Known rows, with every step that occurs
u, g, k, w: [  5  -6 -27 -12  13  36  -6  15 -22 -30  -8  -1 -21   3 -55  21  48   5
  -4 -10   1   2  26]
g, u, y: [ 10 -11 -39  -5   7  41   7   4 -12  -8   4  -7   0   4 -33   6  47  11
 -14  -5 -20  27   0]
m, p, y, u: [ 25 -18 -48  -2   2  29  -6   4  -3  -3   6   9   4 -22 -43   3  54  26
 -20  -4 -13  25  14]
z, p, w, k, g, u, y: [ 23 -21 -38  -6  20  48 -32 -11 -16 -12  25   2 -26   8 -68  15  50   1
 -14  -9 -34  28  22]
g, k, w, u: [  7  -9 -28 -22  18  40   2  15 -14 -32   2  15 -12   7 -46  24  30  14
  17 -13 -14  24  18]
z, p, m: [ 11 -12 -43   1   8  13  -5 -11 -13 -15   0 -11  11 -14 -47  20  20   3
 -31  -7   4  19   2]
m, p, w: [ 20  -9 -49   7 -12  14  -8   7 -11  -6   1   2  -8 -12 -60  -2  41  14
 -17  -4  -1  18   8]
m, p: [  2 -10 -42   5  -1  16   1   4 -14 -19  -5  -9  10  -2 -47   6  35  13
 -24  -9  -1  16   5]
w, p, y: [ 16 -12 -49  -1  -3  21 -11  -9  -4  -9  -9  -8  -7  -5 -48  10  38   1
 -20  -2 -11   8  10]
z, p, w, u, y: [ 31  -6 -44 -11   7  42 -12   2  -3  -6  29  13 -23  -3 -53  16  52   5
 -11   3 -17  34   8]
u, g: [  4  -4 -28  -1  14  22   0   5 -18 -13 -19 -13  -5   0 -44  11  47   7
 -25  -9   4  -4  12]
w, k, g, u, y, p, m: [  5 -12 -46   3  40  34 -18 -24 -29 -17   7 -13  -5  -6 -53  18  56  35
 -32 -11 -31  27  16]
w, k: [ -2  -5 -33 -10  21  27   6   1 -17 -21  -6  -9   0  13 -37  17  22  -2
   2 -11  -9   2   8]
g, k: [  6  -5 -40  -5   5  26  14  13 -15 -16  -5 -14   3   1 -39  14  19  -6
   8 -11  -3   8  11]
p, w, k, g, u, y: [ 20 -16 -35  -7  22  45 -19  -3 -19  -6   6   5 -26  10 -60   1  53  14
  -7 -10 -37  24  20]
z, p, y, u, w, k: [ 28 -13 -41  -9  22  54 -18  -3 -10  -9  29  19 -20  -9 -44  30  60   7
  -2  -4 -15  20  18]
k, g, u, y: [  7 -16 -25  -5  16  43  -4  -1 -12 -11  -8  -7   0  13 -44   0  49  16
 -29 -16 -27  25  15]
w, p: [  0  -1 -39  -1   4  18  -4  -5 -15 -24  -7 -16   0   4 -46  14  30   6
 -20 -13  -6   7   8]
u, y, p: [  5   6 -43  -5   3  38   8  -2  -8 -17   7 -18   1   2 -35  16  53   8
 -29  -6  -5  10   6]
z, p, w, k, g, u: [ 19 -25 -34  -2  18  33 -34 -12 -19 -15  12   0 -15   3 -73  18  30   0
  -7 -19 -27  19  23]
y, p, m: [  7   0 -49   6   9  11   3 -12 -17 -14  -9 -18  14 -20 -42  16  33  23
 -32 -10   4  10   3]
m, p, y, u, g: [ 27 -17 -45   3  13  28 -18   4 -12  -1   3   6 -11 -27 -52   6  77  32
 -32   0  -9  17  21]
z, p: [  6 -10 -35  -5   1  25  -2  -3  -6 -21   3 -13  10   3 -44  22  20 -12
 -21 -13   2   9   6]

Rows
[ 12 -13 -38  20  24  22 -27 -17 -34 -17 -11   0 -12 -10 -64   8  57  45
 -38 -17 -18  31  16] : k, g, u, w, p, m
[ 24   1 -43   3  18  24 -18  -1 -18  -7   3   1 -24 -18 -62  17  68  30
 -16  -5  -5   8  18] : y, p, w, u, g
[  7  -4 -38   1  16  25   3  12 -23 -14  -9 -17 -11  -4 -48  16  42   0
  -4  -6   1  -1  18] : u, g, k
[  0  -5 -18  -2  31  39  -8   0 -23 -22 -12   3 -15  23 -50  13  47  11
 -13 -20 -11   4  23] : u, w, k, g
[ 17 -15 -49 -12  -5  34 -17   0  -8 -27   0   4 -23  -2 -59  21  38  -1
   0  -3 -14  13  25] : g, k, w, p, y
[ 26  -5 -33  -2  20  23 -13   8 -16  -2  -7  11 -27 -11 -58   7  58  23
  -7  -3  -8  12  15] : p, w, u, g
[ 10   4 -53   2  10  25   5 -11 -15 -11   4 -16   3 -15 -38  13  52  24
 -39  -1  -3  19   2] : u, y, p, m
[  8  -3 -12 -10  40  50  -8   4 -25 -21   1  13 -13  11 -43  13  56  29
  -9 -26 -19  11  30] : y, u, w, k, g
[ 17 -21 -52   5  -7  17  -6   0  -2  -4  -7  -1   2 -10 -49   2  44   8
 -23   2  -6  18   7] : m, p, y
[  7 -10 -37   3  26  42  -3   3 -29 -16   5   5 -13   7 -41  19  47  17
   8 -11 -16  20   6] : g, u, w, k
[ 21  -4 -59  -1  12  44 -13  -6 -20  -8  27  -4 -23  -6 -53  17  60  16
   0  -2 -28  22  10] : g, u, y, p, w, k
[  3   0 -32  -3  23  38   3   6 -23 -19   0   4 -15  14 -38  19  44   7
   3  -9  -5   7   8] : u, w, k
[ -2  -4 -29 -13   0  28 -12  -3 -14 -39  -7  -1 -10  11 -52  19  35  10
 -21 -16  -6  10  16] : k, w, p
[ 23 -10 -41   3   3  42 -19  -7 -11  -4   7  -5 -15  -5 -63   2  64  24
 -30 -14 -26  22  21] : k, g, u, y, p, w
[ 11  -5 -32 -25  19  54   4  17 -12 -29  15  17 -22  12 -41  22  49  14
  10  -3 -22  33  18] : g, k, w, u, y
[ 24  -9 -42  -3 -11  24 -12   1  -4  -9   9  -2  -7  -7 -57  13  26 -11
 -14  -8   1  11   9] : z, p, w
[ 14   0 -51 -13  25  42  -4  -2 -21 -29  21  10 -18 -14 -48  31  57  37
  -8   0 -17  39  16] : g, k, w, u, y, p, m
[ 14  -2 -33  -7  26  36   3  16 -24 -12   3  -8  -9 -16 -42  17  52  18
  -1 -12  -7   6  25] : y, u, g, k
[ 13  -4 -23 -20  22  47  -6  19 -22 -28   4   9 -19 -10 -48  22  57  22
  -1 -15  -7   9  33] : y, u, g, k, w
[ 28  -6 -43   0  21  27 -10  15 -23  -3   4   6 -33 -15 -62  13  53  17
  13   0 -11  14  22] : p, w, u, g, k
[ 22 -18 -35   1  29  45 -26  -2 -18 -11   9  23 -20  -5 -58   8  77  37
 -20 -10 -25  24  31] : m, p, y, u, w, k, g
[ 31 -10 -47   0  19  29 -23   6 -20 -10  22   4 -33 -17 -71  27  50   3
   5   0  -9  18  22] : z, p, w, u, g, k
